Each row comes from the steps of one path. Every step used is in the known rows, and no mark comes twice. Write the path behind each row, first mark first.
Known rows
V S D T L:  .36  .08  .15  .75  .10 -.07  .12 -.12 -.20  .01 -.11 -.18  .08  .07  .07  .10 -.06 -.46  .05  .00 -.03  .05
A L: -.13  .18 -.10 -.27 -.29 -.43  .02 -.14  .05 -.22 -.06  .09 -.08  .23  .06 -.07 -.02 -.25 -.07 -.45  .08  .05
S D A L: -.06 -.02 -.01 -.14 -.13 -.28 -.07 -.10 -.03  .18  .00 -.02  .15  .26 -.09  .08 -.10 -.50 -.15 -.61  .13 -.17
A S T: -.61 -.26  .07 -.36  .06 -.07 -.12 -.01  .17  .15 -.10  .12  .04 -.36  .02 -.30 -.08  .36  .45  .07  .22  .04
D A: -.04  .04  .11 -.06 -.08 -.03 -.21  .14  .53  .45  .09 -.09  .25  .28 -.13 -.05  .01  .24 -.06  .06  .11 -.03
D A L S T V:  .40 -.05 -.19 -.13 -.24  .34 -.13  .25 -.08 -.19  .21  .25 -.13 -.05  .04 -.11  .05  .44  .33  .04 -.19  .03
D T V:  .30  .10  .06  .23 -.24  .36 -.13  .23  .01 -.16  .00  .17 -.04  .19 -.10 -.24  .01  .03  .19  .22 -.20  .18
T V S D A:  .07 -.23  .22 -.07  .15  .10 -.08  .05  .19  .39  .22 -.10  .14  .05 -.33  .14 -.04  .01 -.16  .29 -.07 -.08
T L S:  .02  .32 -.12  .18 -.25  .06  .19 -.16  .10 -.14 -.16  .10 -.03  .11  .16  .10  .08 -.06 -.03  .48 -.12  .07
T D A: -.05  .15 -.08  .04  .17  .18 -.13  .07  .21  .33 -.03 -.13  .12  .36 -.06 -.01 -.04  .05 -.02  .06  .15 -.09
D A T: -.04 -.16 -.02 -.20  .09 -.07 -.13  .26  .11 -.21  .20  .03  .02 -.07  .04 -.08  .13  .57 -.20 -.56  .17  .02
T V: -.02  .19  .05 -.23 -.26  .20 -.09  .08  .26 -.29  .04  .27 -.11  .19 -.21 -.24  .03  .23 -.02  .55 -.25  .16
T V S D: -.16 -.17  .27 -.17  .12  .00  .11 -.17 -.04  .04  .03 -.01 -.05 -.27 -.30  .09 -.06 -.22 -.19  .62 -.23  .00
A L S: -.10  .14 -.22 -.25 -.37 -.14  .19 -.16 -.07 -.15 -.12  .14 -.11  .02  .19  .13  .05 -.23 -.07 -.08 -.04  .02
S T D A L:  .19  .08 -.28 -.05  .06 -.13 -.11  .05 -.17  .01  .05 -.06 -.04  .26  .17 -.02 -.07 -.04  .17 -.75  .20 -.10
A T: -.28 -.07  .01 -.23  .02 -.18  .01  .08 -.01 -.50  .02  .12 -.10 -.26  .11 -.16  .12  .36 -.23 -.36  .08  .10
V S: -.10 -.08  .13 -.26  .11 -.35  .10 -.07  .35  .07  .16 -.18 -.13 -.20 -.03  .08  .05  .35 -.10  .46 -.07  .20
L S: -.31  .11 -.03 -.15 -.27  .09  .13 -.11  .19  .09 -.18  .07  .04 -.10  .09  .06  .08 -.01 -.07  .52 -.07  .03
A L S T D: -.10  .14 -.34  .07  .12  .18  .11 -.09 -.43 -.17 -.26 -.02 -.19 -.22  .35 -.02 -.04 -.07  .30 -.05  .08 -.09
S T: -.23 -.02  .15  .03 -.02 -.07 -.17  .08  .20  .21 -.10 -.03  .10 -.38  .15 -.28 -.02  .34  .33  .19  .09  .02

Write each row's path
 .43 -.28 -.05 -.37  .19 -.01  .02  .27  .08 -.41  .52  .05 -.32 -.14 -.10  .06  .17  .87 -.13  .06 -.19  .24 => D A T V S
-.07 -.01 -.10  .03  .42  .05  .05 -.03 -.17  .02 -.06 -.21 -.20 -.36  .22 -.05 -.04  .28  .28  .26  .06  .03 => V S T D
 .01  .07  .12  .55  .04  .02  .08 -.17 -.19  .01 -.26  .00  .14  .22 -.02 -.03 -.13 -.62  .16 -.13  .08  .01 => A S D T L
 .23  .22  .16  .81 -.01  .01  .04 -.12 -.18  .04 -.26 -.09  .17  .21  .05 -.03 -.10 -.64  .07 -.04  .02 -.01 => S D T L
 .34 -.07  .00  .25  .30 -.17  .07  .03 -.13 -.32  .24 -.07 -.06  .01  .04  .13  .08  .23 -.20 -.38  .03  .03 => V S D A T L
-.27  .09 -.20 -.10  .30  .10  .10 -.03 -.34 -.55 -.17  .03 -.23 -.08  .18 -.10  .04  .08 -.13 -.28  .10  .01 => A T D
 .18 -.06  .06 -.33  .03 -.06  .07  .05  .25 -.20  .31  .03 -.28 -.09 -.16  .02  .08  .53 -.05  .65 -.27  .28 => T V S
-.04 -.04 -.14 -.04 -.19 -.06  .02  .00 -.16  .02 -.09  .05 -.05 -.39  .32 -.06  .02  .13  .32 -.13  .02 -.02 => A L S T
 .30 -.06 -.29 -.10  .18 -.22 -.02  .06 -.19 -.01  .21 -.16 -.16  .11  .17  .10 -.04  .12  .17 -.69  .15 -.03 => V S T D A L
-.40 -.18  .34 -.09  .18 -.23  .14 -.28  .04  .28 -.10 -.16  .07 -.35 -.20  .15 -.07 -.37 -.24  .45 -.07 -.06 => V S D
 .26 -.08 -.07 -.26 -.05  .28 -.16  .35  .04 -.53  .31  .28 -.14  .10 -.14 -.18  .14  .62 -.11 -.14 -.14  .11 => D A T V
 .07  .07 -.25 -.21 -.31 -.07  .08 -.03  .03  .04  .02  .04  .01  .16  .12  .20  .06 -.10 -.06 -.27  .00 -.04 => D A L S
-.58  .00  .21 -.02 -.12  .12  .16 -.30 -.09  .26 -.38  .05  .19 -.28 -.11  .13 -.06 -.69 -.22  .51 -.07 -.20 => L S D
 .07  .12 -.36 -.12 -.15  .08  .14 -.06 -.17 -.06 -.06  .04 -.09  .21  .18  .22  .04 -.21 -.02 -.27  .02 -.08 => T D A L S
 .20  .06  .01  .30  .15 -.08 -.01  .02 -.11 -.31  .09  .03  .05  .15  .04  .02  .04  .04 -.19 -.46  .07 -.04 => S D A T L
 .03  .04 -.07  .15  .25  .23 -.21  .17  .11  .40  .00 -.17  .13  .09  .06 -.09 -.05  .28  .24 -.04  .20 -.13 => S T D A
 .00 -.23  .30  .45  .13 -.02  .07 -.06 -.20  .38 -.16 -.27  .15 -.27 -.04  .09 -.09 -.51  .03  .03  .03 -.02 => V S D T
-.25 -.07  .26  .02  .04  .04 -.16 -.03  .26  .61 -.06 -.11  .38  .11 -.26  .04 -.09 -.30 -.18  .10  .13 -.21 => S D A
-.01  .03  .10  .25 -.01  .16 -.01 -.08  .10  .43 -.08 -.07  .31  .16 -.13  .19 -.04 -.33 -.16  .20  .01 -.21 => T L S D A
 .25 -.11 -.06 -.25 -.03 -.20 -.02 -.02 -.11 -.03  .25  .02 -.06  .22 -.18  .16 -.05 -.24 -.12 -.44 -.04 -.06 => T V S D A L
 .15  .00  .20  .29 -.17  .41 -.08  .10 -.19 -.05 -.13  .15  .05  .05 -.21 -.17 -.06 -.39  .09  .24 -.19  .02 => S D T V
